Every row comes from one small tree of marks. Brackets hold a mark, then the marks that hang from it, in the order of their numbers. Every link used is in the known rows. Which tree was each row made from?
Known rows:
(Q508 (Q263 (Q449 (Q294 Q536)))): [-2.37 -1.86  1.15  4.08  0.22  1.62 -5.74  0.67  0.33  0.15  1.00 -1.10
 -1.60  0.79  2.49  0.14 -1.96 -0.67 -0.93  2.06  1.86 -0.21]
(Q294 (Q449 Q867) Q536): [ 0.44  0.55  1.14  1.04 -0.25 -0.69 -3.46 -4.79 -0.04 -0.43 -0.71 -2.88
 -1.08  1.92 -0.05  1.97 -4.79 -0.73  1.38  5.60  2.10 -1.18]
(Q508 (Q263 Q294) Q510): [ 0.96 -3.77  0.32  1.63  2.86  3.89 -5.50 -0.76  0.22  0.02  2.75 -0.40
 -3.24 -1.91  3.93  1.98 -1.55 -0.53 -1.46 -1.29  2.59 -1.53]
(Q449 (Q263 Q294) Q329): [ 0.87 -2.78  1.76  1.31  0.85  2.27  1.14 -1.25 -0.62  0.92 -1.65 -2.02
 -0.09 -0.89 -0.51  0.36 -5.36 -0.11  0.55  2.24 -0.26  0.59]
(Q294 Q449 Q536): [-0.30 -0.19  1.40  1.32  0.64 -1.26 -5.03 -4.82  0.18  0.83 -1.26 -3.06
 -1.83  2.67  1.17  1.63 -3.59 -0.39  0.61  3.86  1.62 -1.52]
(Q263 (Q449 Q294 Q329)): [-2.59 -0.36 -0.27  3.56 -1.37  1.91 -0.45  0.28  0.93 -0.52 -3.99 -2.13
  1.30  0.76  1.96 -0.74 -3.27 -0.60  0.38  2.55  0.11  0.55]
(Q536 (Q294 (Q449 Q329))): [-1.47 -0.73 -1.23 -0.97  0.45  0.47  0.20 -1.97 -1.07  1.33 -1.13 -3.39
 -1.94  2.61  0.91  1.31 -4.39  0.68 -1.54  2.71  1.86  0.00]
(Q329 (Q449 Q263 (Q294 Q536))): [-2.34 -0.62  2.01  1.36 -0.94  0.19  2.11 -0.74 -0.21  2.76  0.71 -2.94
 -1.89 -0.71 -1.61  1.12 -3.40 -0.24  1.62  3.80  1.23  1.48]
(Q508 (Q263 (Q294 Q536)) (Q510 Q449)): [-0.60 -4.44  1.29  2.45  3.84  2.08 -6.74 -2.50  0.19  0.78  2.52 -2.10
 -3.13  0.51  4.93  2.21 -1.61 -0.09 -1.69 -0.99  2.31 -2.07]
(Q508 Q510): [ 1.54  0.03 -1.63  0.58  1.43  1.93 -0.96 -0.89 -0.28 -0.68 -0.04 -1.69
 -1.52 -0.78  2.80  1.20 -2.18 -0.03 -1.07  0.29  1.04 -1.82]
(Q867 (Q263 (Q294 Q536) (Q449 Q329))): [ 0.90 -0.45  1.56  2.31 -0.10  1.31 -4.66 -3.54  0.64  0.36 -3.74 -2.88
  0.83 -2.04  0.92  1.95 -1.89 -0.22  1.89  3.29  0.04  2.28]
(Q294 (Q449 Q329 Q867) Q536): [ 0.73  0.05  0.94  1.71 -0.57 -0.16 -2.21 -4.60  0.62 -0.02 -0.93 -3.62
 -0.33  1.88  0.15  1.91 -5.87 -0.38  1.10  4.92  1.06 -1.04]
(Q510 Q449): [-1.33 -0.04 -0.43  1.86  1.82 -1.29 -0.87 -1.39 -0.29  0.04 -1.01 -2.13
 -0.81  1.01  3.45 -0.57 -2.96  1.65 -1.49  2.01 -0.76  0.03]
(Q508 Q263 (Q510 Q449)): [-0.35 -2.05 -0.84  2.35  2.43  1.51 -4.34 -0.39 -0.08 -0.61  2.81 -1.76
 -1.92 -0.02  5.44  0.84 -2.51  0.45 -3.13 -1.15  1.44 -1.75]
(Q263 Q294): [ 0.50 -2.53  1.27  0.93  2.36  2.14 -2.59 -2.04  0.06  0.89 -1.13 -0.21
 -2.72 -1.58  1.23  1.02 -1.61  0.25  0.88  1.84  0.90  0.40]
(Q508 (Q263 Q294 (Q449 Q329))): [-0.81 -3.13  1.25  4.12  0.92  3.31 -5.54  0.29  1.10  0.06  0.96 -0.49
 -1.82 -0.96  2.81  1.10 -2.81 -0.34 -0.84  0.49  0.80  0.70]
(Q510 (Q449 Q294)): [-3.24 -1.28  0.07  1.61  1.57 -1.05 -0.31 -1.37 -0.40  0.50 -2.38 -2.13
 -0.13  1.19  3.64 -1.90 -2.42  1.19 -0.81  2.57  0.47 -0.03]
(Q867 (Q263 Q294)): [ 1.92 -0.41  0.86  0.13  1.01  1.03 -3.41 -2.91 -0.33  0.40 -2.44 -1.17
 -0.24 -4.10  1.21  0.92 -1.22  0.62  1.31  2.99  0.64  2.30]
(Q867 (Q263 (Q449 (Q294 Q536) Q329))): [-0.32  0.83  0.47  2.25 -1.38  0.54 -2.69 -2.02  0.33 -0.10 -4.19 -3.19
  2.17 -1.57  1.31  0.18 -2.18 -0.08  1.22  3.85  0.19  2.15]
(Q510 (Q449 Q263 Q294 Q867)): [-2.60 -0.84  0.73  0.93  0.25 -0.60  2.15 -1.28 -1.67 -1.06 -2.14 -2.34
  1.36  0.79  0.78 -1.72 -5.11  0.16  0.26  5.22  1.28  0.33]
(Q449 Q263 (Q294 Q536) Q329 Q867): [-0.91 -1.97  2.18  1.41 -1.21  1.57  3.50 -1.28 -1.19  0.43 -1.63 -3.60
  1.81  0.83 -2.65 -0.53 -6.39 -1.17  2.12  6.65  1.69 -0.21]
(Q510 (Q449 Q329 (Q867 Q263))): [ 0.40  0.79 -0.77  1.90  0.15 -0.57  1.35 -1.88 -0.02 -1.07 -1.42 -3.05
  1.76 -1.15  2.39 -0.24 -4.95  1.80 -0.49  3.67 -1.38  1.55]
(Q536 (Q294 (Q449 Q867))): [-1.19  0.12 -1.24 -1.61  0.04  0.44  0.42 -1.96 -1.71  0.11 -0.53 -2.76
 -2.07  2.11 -0.20  1.60 -4.56  0.17 -0.81  4.41  2.82  0.13]
(Q867 (Q263 (Q449 Q329))): [ 1.16  1.98 -0.55  2.15 -1.49  0.74 -2.25 -1.34  0.33 -1.00 -3.46 -2.53
  2.08 -2.57  1.53  0.55 -2.83  0.37  0.47  3.13 -0.80  2.52]

Which tree is each row?
[-1.97 -0.03  0.40  3.68 -1.88  1.90 -0.10 -0.65  0.71 -1.02 -3.06 -2.82
  1.51  1.27  0.19  0.38 -4.25 -1.11  1.55  4.84  0.69  0.28]	(Q263 (Q449 (Q294 Q536) Q329 Q867))
[-1.96 -3.02  2.50  1.82  0.06  0.84  1.30 -1.41 -0.86  2.29 -2.39 -3.82
  0.87  1.91 -0.76 -1.07 -4.61 -0.74  1.03  4.16  1.03 -0.65]	(Q449 Q263 (Q294 Q536) Q329)
[ 0.92  0.44  0.02  0.41 -1.77  0.75  1.24 -2.59 -0.49 -1.93 -1.93 -2.21
  1.58 -0.38 -0.50  0.21 -8.00 -0.70  0.66  4.82  1.10  0.23]	(Q294 (Q449 Q263 Q329 Q867))
[-0.63 -1.36  2.16  3.01  0.21  2.49 -4.20 -2.96  0.43 -0.90 -2.24 -1.70
 -1.28  0.58 -0.59  2.85 -2.83 -1.63  2.76  4.67  1.51  0.38]	(Q263 (Q294 Q536) (Q449 Q867))
[ 1.84 -2.11  2.35  1.33 -0.02  2.53  2.09 -2.20 -0.97 -0.12 -0.40 -2.65
  0.33 -0.74 -2.82  1.55 -6.82 -0.78  2.02  5.33  0.50  0.40]	(Q449 (Q263 (Q294 Q536)) Q329 Q867)
[-2.28 -1.32  0.54  1.58 -0.04 -0.11  3.45 -1.14 -0.99 -0.67 -2.36 -3.11
  2.17  0.74  1.03 -1.77 -6.12  0.52  0.05  4.58  0.23  0.51]	(Q510 (Q449 Q263 Q294 Q329 Q867))
[-0.04 -1.03  2.02  1.49 -0.11 -0.80 -2.78 -4.68 -0.14  1.05 -1.86 -4.17
 -0.16  2.92 -0.07  1.35 -6.02 -0.69  0.72  4.08  0.99 -1.24]	(Q294 (Q449 Q263 Q329) Q536)
[ 0.22 -0.60  1.06  1.47 -1.14  1.25  1.30 -2.29  0.13  0.53 -2.33 -3.58
  2.14 -1.54 -0.48 -0.09 -3.92 -0.02  2.19  6.12  1.08  1.17]	(Q449 (Q294 Q536) Q329 (Q867 Q263))
[ 1.39 -1.42  2.59  0.38  0.36  1.77  0.22 -2.35 -1.94 -0.72 -0.08 -1.60
 -0.87 -0.78 -3.22  1.67 -5.32 -1.31  2.36  6.25  2.01  0.22]	(Q449 (Q263 (Q294 Q536)) Q867)
[-1.31 -0.14 -0.64 -1.96 -0.25  0.42  1.10 -1.97 -2.50 -0.08 -0.78 -3.04
 -1.54  2.27 -1.30  1.46 -5.56 -0.37 -0.62  5.00  3.11  0.15]	(Q536 (Q294 (Q449 Q263 Q867)))
[ 0.16 -0.32  0.20  0.72 -0.86  0.24 -0.34 -2.66 -0.22 -0.60 -2.51 -2.34
  0.96  0.38  0.79 -0.10 -6.72 -0.35 -0.10  3.02  0.64 -0.04]	(Q294 (Q449 Q263 Q329))
[ 0.67 -0.29  1.89  1.26 -0.99 -0.23 -1.23 -4.63 -0.43 -0.24 -1.26 -3.98
  0.48  2.12 -1.43  1.70 -7.29 -1.16  1.48  5.87  1.44 -0.95]	(Q294 (Q449 Q263 Q329 Q867) Q536)
[-1.36  0.82  0.02  1.18 -1.66  1.31  3.88  0.25  0.54  0.88  1.27 -1.54
 -1.41 -2.95 -0.94  0.97 -3.59  0.33  1.67  4.16  1.05  2.19]	(Q329 (Q449 Q294 Q867))
[-1.05 -0.51 -0.77 -1.51 -0.48  0.80  2.01 -1.89 -2.04  0.25 -0.88 -3.54
 -0.96  2.27 -1.10  1.38 -6.29 -0.05 -0.80  4.53  2.41  0.28]	(Q536 (Q294 (Q449 Q263 Q329 Q867)))
[-0.02 -3.29  2.40  1.37  2.02  1.23 -4.52 -5.10  0.93  1.67 -2.05 -2.17
 -2.19  0.77  1.35  2.09 -3.19 -0.36  1.54  2.41  1.34 -0.55]	(Q263 (Q294 (Q449 Q329) Q536))
[ 0.49 -2.73  2.23  1.21  1.38  1.56 -3.45 -4.98  0.75  0.74 -1.67 -2.10
 -1.70  0.17  0.45  2.29 -3.98 -0.61  2.11  3.70  1.66 -0.34]	(Q263 (Q294 (Q449 Q329 Q867) Q536))
[ 0.30 -2.46  2.34  0.72  1.59  1.22 -4.36 -5.05  0.23  0.44 -1.46 -1.60
 -2.32  0.14  0.22  2.36 -3.30 -0.85  2.24  4.15  2.38 -0.42]	(Q263 (Q294 (Q449 Q867) Q536))
[-0.12 -1.32  0.67  3.18 -0.57  3.74 -1.15 -1.38  1.07 -1.63 -2.93 -1.22
  0.26 -1.18  0.37  1.81 -4.38 -1.00  1.95  3.31  0.22  1.34]	(Q263 Q294 (Q449 Q329 Q867))
[-0.22 -2.93  2.54  0.91  2.15  0.84 -5.45 -5.14  0.44  1.35 -1.88 -1.65
 -2.77  0.72  1.10  2.11 -2.48 -0.57  1.69  2.93  2.07 -0.61]	(Q263 (Q294 Q449 Q536))
[-1.48  0.47  0.94  1.55 -1.30  0.73  2.64 -0.77  0.57  1.71  1.60 -2.39
 -2.01 -1.65 -1.36  1.66 -3.25  0.11  1.99  4.71  1.24  1.62]	(Q329 (Q449 (Q294 Q536) Q867))
[-0.06  0.04  0.66  1.34  1.21 -0.89 -1.32 -3.37 -0.57 -0.65 -1.26 -2.69
  0.23 -0.58  1.72  0.65 -3.40  1.10  0.50  4.49  0.09  1.02]	(Q510 (Q449 (Q867 (Q263 (Q294 Q536)))))
[-1.25 -0.80  1.22  1.13 -0.09  0.91  0.33 -1.60 -0.72  0.19 -0.86 -1.99
 -0.48  0.36 -0.78 -0.16 -2.86 -0.69  1.98  6.36  2.59 -0.53]	(Q449 (Q294 Q536) Q867)
[-0.38 -0.13  0.03  1.80  0.09 -0.34  2.92 -1.25 -0.99 -1.16 -0.97 -3.03
  1.51  0.56  0.85 -0.55 -6.69  1.00 -0.61  4.01 -0.98  0.58]	(Q510 (Q449 Q263 Q329 Q867))
[-2.17 -0.22  1.12  0.96 -1.27  0.67  3.28  0.20 -0.30  2.00  0.36 -2.05
 -1.36 -1.98 -1.19  0.39 -3.71 -0.04  1.21  3.29  1.03  2.01]	(Q329 (Q449 Q263 Q294))
[-2.25 -0.29  1.13  1.85 -0.42  0.25  1.12 -0.77  0.85  3.02  0.99 -2.55
 -2.67 -0.93 -0.08  1.36 -1.94  0.45  1.28  2.91  0.82  1.37]	(Q329 (Q449 (Q294 Q536)))
[-0.04 -1.12 -0.94  3.22  0.61  3.23 -5.26  0.66  0.30 -1.60  1.90 -1.17
 -1.56 -0.40  4.02  1.60 -2.38 -1.00 -2.08 -0.70  1.95 -1.50]	(Q508 (Q263 Q449) Q510)
[-0.21  1.09 -0.21  2.00 -1.66  0.89 -1.85 -1.31  0.28 -0.66 -4.42 -2.53
  2.51 -2.39  1.66 -0.32 -2.41  0.05  0.93  3.53  0.06  2.51]	(Q867 (Q263 (Q449 Q294 Q329)))
[-0.50  0.20 -1.35 -1.48 -0.48  0.62  0.92 -2.38 -1.35  0.28 -1.27 -3.53
 -0.72  1.13 -0.05  1.62 -4.99  0.48 -0.75  4.30  2.13  0.94]	(Q536 (Q294 (Q449 Q329 (Q867 Q263))))
[ 0.59  0.04 -1.10  0.43  1.04  0.95  0.81 -1.62 -1.25 -1.88 -0.48 -2.68
  0.10  0.05  2.17  0.76 -4.50 -0.15 -0.88  1.95  1.09 -1.44]	(Q508 (Q510 (Q449 Q263 Q867)))
[-3.04 -2.07  0.78  1.84  0.85 -0.62  1.94 -1.25 -0.71  0.64 -2.95 -3.24
  1.55  1.49  2.36 -2.11 -4.84  0.89 -0.69  2.78 -0.20  0.23]	(Q510 (Q449 Q263 Q294 Q329))
[ 3.00 -0.07  0.53  1.35 -0.40  2.03  0.59 -2.54  0.30 -0.40 -1.03 -2.55
  1.09 -3.27 -0.52  1.58 -4.58  0.57  1.73  4.73 -0.30  1.89]	(Q449 Q329 (Q867 (Q263 (Q294 Q536))))
[-1.59  0.15  1.75  1.08 -1.81  0.69  3.58 -0.69 -0.53  1.44  1.27 -2.81
 -1.16 -1.45 -2.91  1.45 -4.67 -0.61  2.37  5.55  1.63  1.74]	(Q329 (Q449 Q263 (Q294 Q536) Q867))
[ 1.69 -0.55  0.80  0.11  0.42  0.91 -3.59 -4.06  0.30  0.10 -3.43 -1.67
  0.62 -3.73  1.65  0.96 -2.63  0.41  1.35  2.90  0.75  2.31]	(Q867 (Q263 (Q294 (Q449 Q329))))
